Each row was made from one small tree. The marks that hang from a mark follow it in brackets, in the order of their numbers. Every link used is in the known rows. Write each row's tree.
Known rows
k877{k294{k216{k440 k924}}}: [-30  13  46   7 -16 -18  11  -2 -15  25 -28  18   4   9   8 -37  -3 -20
  -7 -15  11  25  29  -2  26   0  33 -10  -6 -15   4  -1  13 -16   5   8
   6 -11  19  19 -32   3 -17 -11   5  13  36 -11   3  17  -3  12   0]
k136{k294 k924{k650{k440}}}: [  5  12 -11  -7 -17 -11  12 -14   3  10   1   1   9  20 -23 -26  -6 -26
 -29 -16   4   2  16  22  45   3  19 -11  -8  -9  -9  38  -8 -22   1 -15
   7 -10   2  19 -32  10  -1   4   3 -14  46 -27 -18  -4 -30  -3 -16]
k877{k294{k216{k598}}}: [ -5 -13  31 -11   5 -16   1   0  -2  10 -27  29   8  24 -10 -42  11 -10
  -8   0  13  22  17  18   5  -6 -12 -15 -10 -11  13  -7  11  -3  14 -13
   8   2  11  15 -18 -10 -14 -29  25   5  27  -5  -9  11 -21  11   7]
k440{k216{k598} k650}: [ -2  -1   0 -15  37 -28   2  21   9  -4 -10  14  17  11  -9 -28  13 -27
  -1  -1  22   4  -2  -2  15 -36  -2  -3   2 -19   9  14  16 -15  -6   4
  -6 -12   1   9  12   0 -11 -12  11 -23  20  -6   2   6 -18  17  -8]
k924{k650{k440{k881}}}: [ -7  16 -24 -10 -11 -22  20 -10 -17  -6  -7  -4  28   5 -13  -4   2 -16
 -17  -2  26   9  -2  15  24  -3  -6   2  11 -11  -1  26   8 -44   3  -8
   6   6  -1   6 -11  11   7 -13  -8 -16   2 -20 -14  -2 -19  34  -1]
k924{k136{k294{k877}} k650{k440{k216{k598}}}}: [  4   6  -3 -17  26 -36  34  -2   7  14   0  45  36  21 -26 -37  -1 -35
 -44  15  10 -11  -7  11  37 -18  19   0   6 -13   5  10  13 -31 -11 -20
  -7   3  -2  20  -1  34   2  13   6 -15  47  -4 -25  11 -46   9  -4]
k440{k216{k598} k650 k881}: [-11   4 -12 -14  26 -18   3  23   2 -22  -2  21  37   4  -2 -19  12 -29
   2  -5  24  14 -12  -3  14 -34   0   6  14  -5   1  17  20 -23 -13   6
  -4  -8  -2  20  26   3  -1 -14  14 -31   7 -17   1   1 -19  28  -9]
k598{k216{k440{k650 k881} k924{k136{k294{k877}}}}}: [-21  14   7  17 -19  -6  40   4   6   2  11  19  52 -15  11  -9  -7 -44
 -26  15  15  12 -12 -25  40 -20  49  10   8   9  14   0  11 -50 -25  16
 -17 -43  16  21   4  25  -1  39  11 -17  56 -35 -13   5 -41  38 -18]
k924{k136{k294{k877}} k650{k440{k216{k598} k881}}}: [ -7   6 -13 -17  19 -30  28  -5   9  -7   1  39  50   2 -21 -30   2 -42
 -43  10  15  -3 -24  12  38 -12  23  -2  10  -3  -2  11  15 -40 -20 -12
  -8   6  -7  24   7  33   6  12  13 -23  39 -10 -21   4 -45  20  -1]
k924{k136{k294{k216 k877}} k650}: [  2   0   1 -10 -18 -12  50 -13  12  22  -7  19  21  21 -16 -30  -6 -25
 -43  13 -11  -7   2   6  21 -10  -7 -10  -5 -16  15   6   3 -28 -16 -26
  -2  -5   5  26  -3  19   4  12  19 -14  72 -13 -21  31 -41  25   0]
k924{k136{k294{k216 k877}}}: [-10  -5   9   0 -13 -19  31 -13  10  15   3  30  16  18 -13 -26 -10 -18
 -25  14  -7  -2   9  10  12  -7   7 -10  -9  -3  18  -2  -9 -11 -20 -18
  -9 -18   4  23 -10  13   3   5  18  -5  58  -2 -22  25 -30  17   6]
k924{k136 k650{k440{k216{k598} k881}}}: [ -4  22  -6  -8  30 -27   8  12  -9 -15 -14  29  44  12 -27 -23  11 -22
 -25  22  27  -1 -14  11  24 -24  -2   0  12 -14   2   7  29 -39  -6 -15
  -3  30 -19  19   9  22   6  -5  -2 -18   5 -19 -10  -1 -36  30  -3]
k440{k216{k598 k924{k136{k294{k877}} k650}} k881}: [-26  -6  10   3  22 -14  32   9   4  -8   1  51  38   3  -4 -33  -3 -48
 -37  18   6   3 -19 -13  37 -13  44   4   8 -15  -4   9  18 -35 -24   1
 -17   3   1  33  15  33   1  20   9 -26  50 -17 -11   8 -42  33 -20]
k761{k216}: [  0   6 -11  -3   9 -26   8  12 -14   7  -6   2   8   4  12 -16   6   3
   1  -1  -3  16   3  14   2 -26 -15 -10 -17 -17   5  10  -4  -2  -5 -16
  -7  -4   9  22  -7 -11   2 -20   8  -3  17  -3  -7   8 -20  28 -11]
k761{k216{k440}}: [ -9  25  -1  14   6 -35   3   5 -16  11 -18   3  16 -13  16 -23   5 -12
  -7  -3   6  13   9   8  20 -22   1 -10 -12 -18   1   8   2   2  -7  -2
  -4 -15  15  20 -10   0   2  -4   0   0  16 -15  -6   8 -12  16 -11]
k216{k440{k650} k598 k924{k136}}: [-14  27  37  22  22   1  25  34   8   1 -27  16  23  -9  -7 -21   5 -36
 -19  -2  26   2   8 -21  38 -34  24  -1  12 -17  13   3  30 -26 -13   7
  -6 -17  11   1   1   8 -21  13  -3   0  28 -23  13  -3   0  22 -18]
k294{k216{k440} k877}: [-12  12   8  -3 -14 -36  22 -18   5  14 -13  15  17   3   7 -26 -10 -16
 -23  -1   2   0  13  10  14   1   7 -11  -2  -6  17  -2  -2 -10  -7  -3
   4 -30   9  21  -2  13 -14 -20   5   6  23  -6 -16  24 -10  16   7]
k924{k136 k650{k440}}: [  5  22  -2 -11   6 -16  24  -2 -11   9 -19  -1  19  24 -27  -5   4  -8
 -28   9  12  -8   3  13  24 -24 -16  -2   4 -22   9  13  14 -40  -2 -26
   3  15  -6   1 -20  14   8   0  -7  -6  26 -17 -11   5 -14  22   0]
k294{k216{k440}}: [-12  20  11   9  -6 -25   7  -7 -14  14 -14   2   7   2  -9 -19  -4 -11
 -18  -3  13  14  11   9  16   0  -2 -15  -4 -12  12   3   5  -9  -3   2
  12 -17   9  24 -20   8 -11 -21   3   1  16  -8  -9  21  -9   9   4]
k761{k216{k440{k650 k881} k598 k924{k136}}}: [-17  37  18  19  17  -9  16  37   7 -13 -23  20  54 -23  11 -20   9 -41
 -14   9  23  13   0 -20  31 -42  26  -8  12 -20   8  15  27 -24 -23   4
 -22  -8   9  19  13   6  -9   6   2 -11  10 -32  14 -21 -17  34 -23]
k440{k216{k598 k924{k136{k294{k877}}}} k650 k881}: [-21  -2   9  -3  18 -11  30  20  16 -19  13  49  46   1  -3 -27   2 -54
 -13   3  11   6 -10 -22  37 -24  43   5  14  -4   9   9  16 -32 -31   2
 -26 -20   5  20  25  25  -6  23  18 -28  49 -17  -5   6 -38  33 -19]
k650{k440{k216{k598} k881{k924{k136{k294{k877}}}}}}: [-31  20  -2  -4  32 -43  14  16   2   1   7  49  47   5 -26 -18   5 -56
 -23   3  13   8 -18   4  34  -5  44 -11   5  17  15  -4   3 -26 -19 -16
  -8 -11  -7  19   5  27  11  -1   8 -24  29 -14 -36   8 -48   7  -3]
k761{k216{k440{k881} k598 k924{k136{k294} k650}}}: [-19  30  13  27  13  -6  10  20  -7   8 -17  31  43 -21   0 -33   6 -43
 -44  12  12   9  -5 -12  45 -24  39  -6   8 -23 -20  18  27 -24 -26   4
 -11   4  12  32  -3  13   4  19   6 -14  42 -27  -4 -15 -32  26 -27]

Write each row's tree
[-15  15  -1  -7 -15 -13  16 -10 -29  -3   3  -5  34  11   6   4 -11 -21
 -22  20  26  23  -9  18  38 -14  27   6   2  -5   4  11   7 -61  16   9
  -9   4  -4  22  -6  16   8 -14  -8 -19  12 -21 -21 -11 -52  43 -21]
k598{k216{k924{k650{k440{k881}}}}}
[-19  58  -1   9  26 -23  14  38  -1   7 -39  21  43 -21 -10 -18  22 -36
 -43  22  21   5 -14  -9  19 -33  10 -19  -5 -13   2   8  31 -18 -13 -18
  -1  12   5  26   6  16  15   5   4 -22  12 -32 -12  -8 -19  31 -21]
k761{k216{k440{k881{k924{k136 k650}}} k598}}
[-27  39   7  16 -10 -12  16  22   1  34 -20  11   9   7 -32 -20   3 -37
 -54  11   5   4   5  -6  26  -7  15 -21  -8 -10  10   8  15 -21 -10 -19
   4  -7   2  33 -32  21  15  14  15 -14  68 -20 -18  13 -21  15  -5]
k881{k924{k136{k294{k216{k440}}} k650}}
[-30  34 -10  12 -10 -20  37  12   1  21  -2  20  40 -11  -1  -7  -1 -43
 -55  18  19   5 -26 -10  27 -10  37  -2 -15  16  12  -2   6 -42 -20 -10
  -6 -20  10  24  -8  35  22  34  15 -27  53 -40 -26  17 -52  32 -12]
k598{k216{k440{k881{k924{k136{k294{k877}} k650}}}}}
[-10   7   8  -4   3 -14  35  -8  10  -5  -7  42  49   7 -17 -22  -6 -50
 -43  11  13  -1  -7   3  47  -4  49   0  15  -3   5  12  17 -48 -14  -8
 -12  -1   6   8   3  30  -1   6   3  -9  42 -18 -22  -5 -32  22 -15]
k216{k598 k924{k136{k294{k877}} k650{k440{k881}}}}
[-22   3  48   7 -16  -5  13   3 -13  14 -23  24   2  29  -8 -24  -4  -6
  -5   7   0  10  24  -6  16 -13   7 -13 -10 -21  16  -7  17 -17   2 -19
  -7   8   6  20 -20   3  -7  -3   7  17  40 -14   4  16 -18  30   3]
k877{k294{k216{k924{k136}}}}
[-14   6   5  -2 -19  -8  25 -18  30  -1 -13  27  48 -11 -12 -52   3 -57
 -59  -4   9  10   6   1  42  20  39 -17   1  -2  -7  14   7 -14 -13   2
   3 -24  16  38   5  28 -17  -2  17 -20  42 -29 -21   1 -36   6 -19]
k136{k294{k216{k440{k881} k598} k877} k924{k650}}
[-13  17  26   5 -14   4  26   1  -7  12 -20   2  12  26 -14 -19  -9 -12
 -37  16  -2   0  13  -3  24 -18  -1  -7  -5 -30  16   8  19 -31  -4 -16
  -3  16  -7  26  -6  13   0  -5  -1  -7  39 -13  -4  16 -25  34 -14]
k294{k216{k924{k136 k650}}}
[-26   8  23   1  30  -4   8  35   0 -29  -6  28  40  -2  -8 -18   7 -37
  -4   8  17   6  -7 -23  31 -42  19   7  14 -17   3   9  33 -28 -23   8
 -21   0  -7  16  28  10  -7   7   6 -17  18 -24  12  -5 -26  44 -23]
k440{k216{k598 k924{k136}} k650 k881}
[ -1  -2  -6 -17 -11 -20  35 -17  15   2  -2  36  61  14 -25 -36   5 -39
 -60  18  11   5   1  20  32   2  14 -13  11  -4  15  12  12 -41  -7 -19
  -5   1  -8  25  -1  31   5  -5  14 -15  40  -9 -31   1 -47  20   3]
k924{k136{k294{k216{k598} k877}} k650{k440{k881}}}
[-24  19  12  18 -10  -4  17  -5 -26   4 -11  -6  35 -13  22  -7 -11 -27
 -28  23  22  16  -4  -1  28  -6  28   9  -8  -6   3   2  16 -48   2  20
   0  -9   4  25  -1  19   4   1  -1 -19  18 -38  -7   0 -29  41 -24]
k598{k216{k440{k881} k924{k650}}}
[ 13   7   4 -14   4 -16  11  -4   5  23 -18  22  27  25 -40 -33  -1 -26
 -53  15  13   6   8  21  33 -17  -2 -21   9 -15  10  12  18 -31   0 -21
   3  14  -8  16 -18  13   5  -8  13  -7  51  -2 -25  -3 -40   9  -2]
k924{k136{k294{k216{k598}}} k650{k440}}
[ -1  13   4 -21  26 -19   2   1   3  -2 -11  19  20  24 -26 -43  -1 -24
 -29  -1  18  -3   6  21  38 -13  13 -21  -2 -22  -1  16   8 -12   5  -7
   3  12 -11  29  -7  17  -8 -13  -6 -16  14 -19 -13  -3 -41   0 -23]
k136{k924{k650{k440{k216{k598}}}}}
[-16  14  39   4  40 -18   0  16 -14   2 -10  35  24  22 -20 -22  -7 -25
  -7  12  18   5   6   4  35 -27  24  -5   7 -14  15  -7  15 -22  -7   2
 -10   5 -21  17  -7  15 -10  -5 -10   5   5  -7  -5   0 -28  19 -13]
k650{k440{k216{k598 k924{k136}}}}
[-25  37  -1  24 -10  -6  19  19 -10   9 -10  21  34 -19  14 -23   1 -35
 -32   8  -1  17  -9 -11  41 -25  35  -5  -1 -23 -12  26  16 -26 -30   8
 -18  -1  15  38 -13  11   9  24   5 -17  46 -31  -7  -8 -26  35 -26]
k761{k216{k440{k881} k924{k136{k294} k650}}}
[ -2  10  11   5  -2 -18  36  -9  20  21 -13  33  41  -3 -18 -49   4 -39
 -63  13   5  -4   1   3  31 -12  10 -14   0 -13  12  -1  20 -21 -16  -9
   3 -11  12  27  -1  35 -11  15  16  -8  59 -12 -15  14 -33  12  -2]
k924{k136{k294{k216{k440 k598} k877}} k650}
[ -3   5  17  -5  12  -6   9  -2  -6   8 -20  12  14  20 -14 -16  -7 -24
 -29   0  24   5  13  15  32 -11  27  -8   5 -20   5  17  19 -38  14  -1
   8   2   0   4 -14  15 -13 -27  -8  -7  15  -3  -5 -12 -20  14 -15]
k216{k598 k924{k650{k440}}}
[-43  27   0  23   3 -16  -5  18 -21   7  -4  -1  22 -15   5  10   3 -30
 -17   7  27  28 -12   0  15  -6  29   5 -18  18  10 -10   5 -26   0   3
   2 -20   3  17  -9  11  16  -8   3 -13   7 -38 -23   7 -33  30 -12]
k598{k216{k440{k881{k924}}}}
[-11   9  40 -10 -19   5  31   7 -16  14 -27  24  10  33 -11 -32   3  -6
 -25   5  14   3  18  -4  25 -22   2  -9  -4 -37  14   7  27 -34   6 -22
  -3  24   6  34 -21   7  -1   7   9   1  53 -17   4  20 -26  35  -8]
k877{k294{k216{k924{k136 k650}}}}
[-33  42  -2  10   4 -14  15  34  -6   3 -12  -3  44 -14  -8  17   6 -37
 -20  13  37  11 -16 -24  25 -27  16  -2  -2  10  24  -4  20 -38 -14  -5
 -13 -19   1  19   2   9  17  17   7 -19  25 -47 -11  -3 -33  43  -6]
k598{k216{k440{k650 k881{k924{k136}}}}}
[-19  23  20  18   6 -21   2  13 -19  11 -14   7  12 -14  22 -23  -4 -15
  -4  -5   3  19  14   3  28 -20  30  -4  -7 -17   0  11  -1  -4  -9  10
  -8 -21  14  19 -17   2 -13  -7  -8   5  15 -14   3   1  -9  15 -17]
k761{k216{k440 k924}}
[-19  30  21  -1   6 -15  32  25  31  25 -18  29  34  -5 -23 -31   6 -60
 -44  -2  11   2   1 -14  36 -26  36 -26   3  -5  24   4  10 -17 -18 -14
  -2 -33  10  18  -4  19  -4  13  18 -15  66 -15 -15   5 -29   1  -6]
k881{k924{k136{k294{k216{k440{k650} k598} k877}}}}
[-21 -10  24  22  -7  -4  33  -2  -2  13   6  33   7  13  -6 -13 -14 -23
 -20   4  -8   0   9  -6  27 -12  39   2   0  -4   9  -2  -8 -23 -22  -4
 -11 -26  15  11 -15  18  -6  21   6   2  59 -12 -15  20 -22  26 -15]
k216{k924{k136{k294{k877}}}}
[-11   9  33  14  18  12  23  17  -7   8 -29  17  14  17 -15 -19   3 -16
 -37  21  10 -13  11  -7  26 -27  12   1  -1 -24   8   4  26 -28  -6  -9
  -3  12  -2  12   4  10 -12  -2  -4  -1  28 -16  -1   4 -16  30 -22]
k216{k598 k924{k136 k650}}
[-26  32  24  24  19   7  16  30  12 -13 -26  16  45 -18  -8  -9   9 -44
 -18   4  28   9   5 -29  30 -30  31  -1  21 -11  10   6  32 -34 -21   5
 -11 -11   5   0  11  11 -12  12  -2  -4  11 -37   8 -14  -5  36 -16]
k216{k440{k650 k881} k598 k924{k136}}
[-14   8   6   0 -16  -9  23  -5  37 -10  -8  26  55 -16  -7 -47   4 -62
 -31 -11  10  16  11 -10  45   6  39 -24   9   1   2  11   1 -11 -18   1
   5 -44  17  27   9  15 -20   0  26 -17  45 -29 -19  -1 -34   8 -19]
k136{k294{k216{k440{k650 k881} k598} k877} k924}
[ -1  16   8  17  30 -29  -1   8  -2  10 -26  16  25 -10  15 -34  15 -18
 -14   5  14  18   2  14  14 -27   4 -15  -8 -17   3   3   6   4  -6   3
  -1 -10  16  18  -7  -4 -12 -14   6  -3   5 -12  -5  -2 -15   9 -12]
k761{k216{k440 k598}}
[-33  48   8  23  20  -7  12  33   2   3 -34  12  37 -13 -24  -5  16 -41
 -48  14  36  -4 -10 -17  18 -14  18 -11   3  -6   0  -1  34 -26 -16 -10
  12   9  -5  14   2  22   7  10  -2 -14  14 -39  -8   1 -13  28 -12]
k216{k440{k881{k924{k136 k650}}} k598}
[  7   8   1 -11   2 -10  14  -6   7   3  -9  26  48  17 -34 -26   4 -32
 -47  16  17  12  -5  20  34  -8   7 -14  22  -9   5  18  19 -37  -5 -18
   5  20 -10  19 -12  15   9 -14  18 -11  30 -13 -27  -6 -40  23   2]
k924{k136{k294{k216{k598}}} k650{k440{k881}}}
[-17  -3  27  11  37 -13 -10  12 -12   0  -7  22  -2  17   3 -29  -7 -24
  -1   6   6  15   8   3  30 -24  28   1  -3 -16   4  -3  11  -8   0  14
  -5  -6  -5  20   2   6 -10 -24   0  -5  15   2   1   9 -18  20 -20]
k440{k216{k598 k924}}
[-37  37   0  14  20  -9   6  25   2  -1 -34   2  24 -12  -6 -10  18 -41
 -44   5  32  13 -13  -3  27  -4  28  -6   2  -4  -2   8  21 -27  -3  -3
  14  -3   1  15   1  14   1  -2  -6 -26  14 -31 -13  -2  -8  22 -13]
k216{k440{k881{k924{k650}}} k598}
[-32  26 -13  12  -5   1  16  28  -7   8  -7   9   9  11 -29   7   5 -29
 -41   7   9   4 -12 -11  24 -14  18  -9  -1   1  -9  24  12 -35 -23 -21
  -1   4   2  16 -14  15  26  18  14 -21  52 -34 -22  10 -24  36 -12]
k440{k881{k924{k136{k294} k650}}}
